Every row comes from one small tree of marks. Brackets hold a mark, then the marks that hang from it, in alphabetical order. Every link used is in the known rows. Which tree was each row made from?
(in the rows, 128 means zero)
Known rows
{Z F G}: [111 127 115 113 133  81 125 118 140 113 128 130 136 131 132 139 133 104
 129 118 136 125 119 106 115 143 150 134 119 115]
{R {U K}}: [104 134 132 119 125 111 188 135 121 123 122 149 142 109 120 130 133 132
 135 125 148 153 144 124 129 123 141 120 126 117]
{A {C M} {Z G}}: [135 140 113 122 129  87  73 114 121 116 136 117 102 136 124 133 145 105
 102 116 133 133 148 134 113 140 152 117 135 123]
{U B F G K}: [126 145 119 113 136 123 171 128 103 118 111 112 134 119 114 128 130 149
 153 139 119 132 143 150 131 139  97 106 130 112]
{A C Z}: [124 130 130 120 123  93  62 120 123 125 136 128 111 132 119 125 142 115
  94 129 154 139 137 125 125 125 141 123 141 126]
{A {Z F G {K U}}}: [102 127 122 118 142  57  92 116 135 117 132 101 122 121 135 153 135 114
 122 120 124 127 131 101 107 152 166 118 140 118]
{K {U {B C}}}: [108 133 133 115 136 123 123 151 141 104 129 133 145 104 129 132 137 130
 105 137 162 150 125 137 135 131 119 125 143 111]
{A {Z F G}}: [107 127 117 119 134  69  70 114 133 123 133 123 124 132 133 140 136 103
 119 121 139 124 123 110 115 143 156 127 126 115]
{F {Z G {K U}}}: [131 118 139 118 139 105 162 114 136 107 123  95 127 118 123 148 135 117
 112 117 126 131 137  81 117 146 163 131 154 121]
{B {C H M}}: [119 140 146 123 115 123  95 127 138 121 121 127 122 112 133 119 141 114
 110 122 132 139 137 156 127 132 120 133 133 119]
{F {Z G}}: [136 121 132 118 131 119 143 114 132 115 122 118 133 127 120 137 136 105
 113 118 141 127 130  89 127 138 151 139 141 120]
{M C}: [122 124 141 115 117 113  59 124 131 112 132 137 131 116 118 127 137 113
 105 129 152 138 119 112 126 133 139 135 128 124]
{U G K}: [112 137 130 115 128 110 185 127 113 122 120 117 130 118 115 123 130 138
 136 138 132 139 141 134 124 125 124 125 135 122]
{F Z}: [132 122 140 118 127 132 140 120 130 116 121 128 133 126 117 132 139 119
 115 123 152 138 132  97 135 128 140 141 140 124]
{K {U {R Z}}}: [116 131 127 111 128 116 152 141 122 112 121 137 138 113 132 137 137 141
 149 134 134 151 145 132 130 119 132 125 132 117]
{B U}: [111 133 135 120 116 111 114 132 129 115 127 151 126 127 132 123 133 122
 114 135 165 143 119 127 129 122 130 136 132 121]
{Z G {K {U B}}}: [120 132 117 109 143  98 181 126 140 104 124  93 133 109 133 147 135 132
 124 127 129 128 137 112 123 152 147 115 137 115]
{A Z}: [113 131 129 118 123 100  85 119 125 125 129 124 123 125 126 127 137 119
 106 132 161 139 136 123 128 123 143 129 133 126]
{Z F G {K U}}: [106 123 119 112 141  68 144 119 143 107 130 109 129 122 134 152 132 114
 128 119 122 127 123  96 106 152 161 125 132 117]
{U F K}: [113 132 124 115 125 112 120 115 110 118 117 134 136 125 113 128 132 132
 138 131 134 144 139 132 125 131 114 121 129 118]
{U {F {Z K}}}: [141 124 142 116 127 127 131 103 116 120 116 109 118 134 117 139 135 123
 126 116 123 130 135  99 129 152 131 127 136 124]
{K {U F G R}}: [125 139 118 109 129 101 130 138 102 113 117 123 139 122 119 142 127 133
 153 143 125 142 128 151 122 127 111 118 139 117]
{M {C H {R U}}}: [126 137 161 120  99 131  51 140 133 137 125 131 137 101 120 128 136 117
 116 121 125 131 132 126 122 132 139 127 131 111]
{M {C A H R}}: [133 126 167 116 106 136  29 132 134 130 115 101 123 113 121 119 138 123
 103 122 120 121 126 152 115 125 125 145 141 118]
{Z F}: [111 126 120 112 127  92 120 125 136 117 128 141 135 128 128 133 134 115
 129 126 147 136 121 112 125 133 137 137 120 120]
{Z F G {K {U R}}}: [ 98 125 107 108 142  61 163 126 127 107 127 111 139 127 136 159 135 118
 151 122 103 127 124 117 114 157 149 122 132 112]
{U B F {R Z}}: [131 143 115 107 130 135 143 129 108 117 112 132 139 125 133 136 137 147
 165 132 118 133 147 152 143 143 101 109 114 108]
{U B F}: [132 137 117 109 129 126 122 123 121 113 117 128 137 123 123 133 133 131
 133 132 146 134 132 135 138 140 111 118 121 114]
{R U}: [118 134 129 116 119 116 169 135 131 124 126 150 139 112 126 130 132 120
 123 125 160 149 131 117 129 123 148 129 121 119]
{B C {U G K}}: [ 92 143 150 127 121 115 132 144 113 123 125 145 123 120 127 114 130 131
 116 140 142 143 118 157 125 127 105 125 147 113]
{R {U {B {C M}}} Z}: [127 154 136 120 128 149 176 149 134 119 124 155 126 100 140 124 140 136
 135 116 139 148 154 154 137 140 128 109 114 101]
{A C {Z F}}: [114 126 127 120 129  75  44 124 125 124 138 138 117 137 124 134 143 110
 109 123 141 134 128 115 120 136 143 122 136 121]
{F {Z K}}: [130 121 144 116 129 125 172 110 129 121 121 108 122 127 121 136 139 124
 118 118 132 131 137  91 133 145 146 135 141 127]
{A C}: [130 129 127 114 121 104 112 126 129 114 133 133 120 132 120 126 139 116
 102 129 150 141 132 119 125 125 136 130 134 126]

Which tree is each row?
[121 140 120 106 132 135 187 137 118 117 117 130 143 119 135 134 141 147
 156 133 126 134 149 146 146 136 117 116 117 111] : {U B {R Z}}
[123 126 115 117 136 113 141 114  97 114 111 121 146 135 110 145 138 121
 159 121  99 130 139 125 127 150 117 121 142 109] : {U {F {Z G}} K R}
[124 129 152 118 115 121   4 131 120 132 126 109 114 124 117 122 139 121
  95 125 138 125 130 150 112 126 136 137 140 118] : {M {C {A Z} R}}
[104 127 121 108 131  95 175 132 119 111 123 113 136 120 129 146 136 136
 142 134 128 141 136 128 127 138 137 124 141 124] : {Z {K {U R}}}
[127 135 135 112 126 104 172 107 133 120 122 100 113 122 139 131 133 128
 129 118 114 123 144 105 119 151 155 124 120 124] : {R {Z G K}}
[111 127 119 111 135  74 156 109 138 116 129 109 122 133 135 145 133 110
 133 117 116 116 122 102 114 160 156 128 121 119] : {Z F G K}
[136 132 142 118 120 128 122 122 138 122 108 109 115 113 131 118 140 124
 117 115 128 133 147 164 118 115 130 141 131 125] : {C A H M}
[122 137 144 116 106 127  80 142 126 128 132 146 139 113 118 132 134 121
 116 124 146 137 129 122 123 135 146 126 123 110] : {M {C {R U}}}
[122 140 136 121 120 127 149 127 109 129 114 152 133 109 123 128 130 143
 156 120 124 153 153 127 125 131 126 109 116 109] : {R {U F K} Z}
[120 140 114 106 140 114 204 152 115 108 119 115 147 111 124 142 134 146
 149 146 132 138 138 152 135 129 113 114 143 112] : {K {U B G R}}
[107 132 110 112 127 106 146 124  94 118 115 137 144 132 116 135 135 136
 162 134 118 143 139 151 132 136 103 118 126 114] : {U F K R}
[121 121 155 119 125  98  49 114 121 126 127  97 107 116 123 125 139 120
  94 119 132 125 126 136 114 138 146 130 142 130] : {M {C {A {Z K}}}}
[108 135 131 123 119 111  96 124 107 118 118 152 128 129 123 125 130 133
 135 134 140 147 128 140 126 130 107 121 132 113] : {B {U F K}}
[116 148 153 118 110 149 130 149 132 136 126 148 128 114 136 121 132 132
 121 123 139 143 138 136 128 131 133 124 121 104] : {B {C {R U Z}}}
[129 143 121 118 128 108  94 119 124 129 119  92 104 137 127 128 139 121
 112 116 126 121 151 162 104 131 147 132 131 114] : {C {A {Z G}} M R}
[114 130 138 113 134 136 143 142 137 112 118 122 131 114 132 118 137 127
 100 128 155 133 121 164 131 127 112 136 134 114] : {U {B {C A}}}
[123 129 129 113 128 101 121 119 123 110 121 112 124 121 123 141 129 132
 127 129 134 143 133 116 119 139 133 121 135 123] : {Z {K {U F}}}
[122 139 108 106 131 120 142 130 107 112 115 131 146 131 125 141 136 135
 155 135 129 131 131 155 141 142 100 112 121 109] : {U B F R}
[138 150 129 113 117 143 142 125 127 126 120 123 117 128 131 124 138 144
 141 123 127 136 162 140 124 132 134 128 114 115] : {C M {R Z}}
[124 139 128 116 123  85  81 109 119 133 136  84 101 146 125 136 141 120
 101 120 110 114 143 121 112 158 154 114 143 120] : {A {C R} {Z G K}}
[137 138 137 125 118 102  40 119 125 128 126 112 105 126 125 124 149 116
 102 119 125 137 155 148 121 127 136 119 144 127] : {A {C H M} Z}
[131 136 148 110 118 144 135 131 130 131 113 112 116 127 132 117 134 143
 124 124 131 131 146 144 119 116 132 141 124 116] : {C A {R Z}}
[138 133 138 120 132 131 146 116  98 122 111 114 128 127 104 129 131 134
 141 127 118 136 142 118 126 134 112 122 148 117] : {U {F Z} G K}
[117 148 140 115 121 113 189 129 106 127 118 121 111 129 142 127 131 148
 156 134 102 127 135 150 129 140 120 118 128 119] : {B {U G {R {Z K}}}}
[133 123 137 115 134 111 176 104 132 115 121  97 121 131 125 141 137 114
 116 114 120 119 132  90 124 155 158 133 141 121] : {F {Z G K}}
[119 130 127 114 131  97 126 119 141 118 126 133 128 125 139 134 134 113
 139 116 123 125 132 102 117 143 150 130 113 113] : {R {Z F G}}
[117 143 116 110 134 135 166 131  96 120 108 132 146 122 126 135 139 157
 178 131 102 139 157 160 142 145  94 103 119 105] : {U B F K {R Z}}
[146 144 153 116 111 155 118 125 133 137 103  99 107 117 136 114 140 145
 131 113 103 128 167 173 116 119 127 137 126 115] : {C A H M {R Z}}
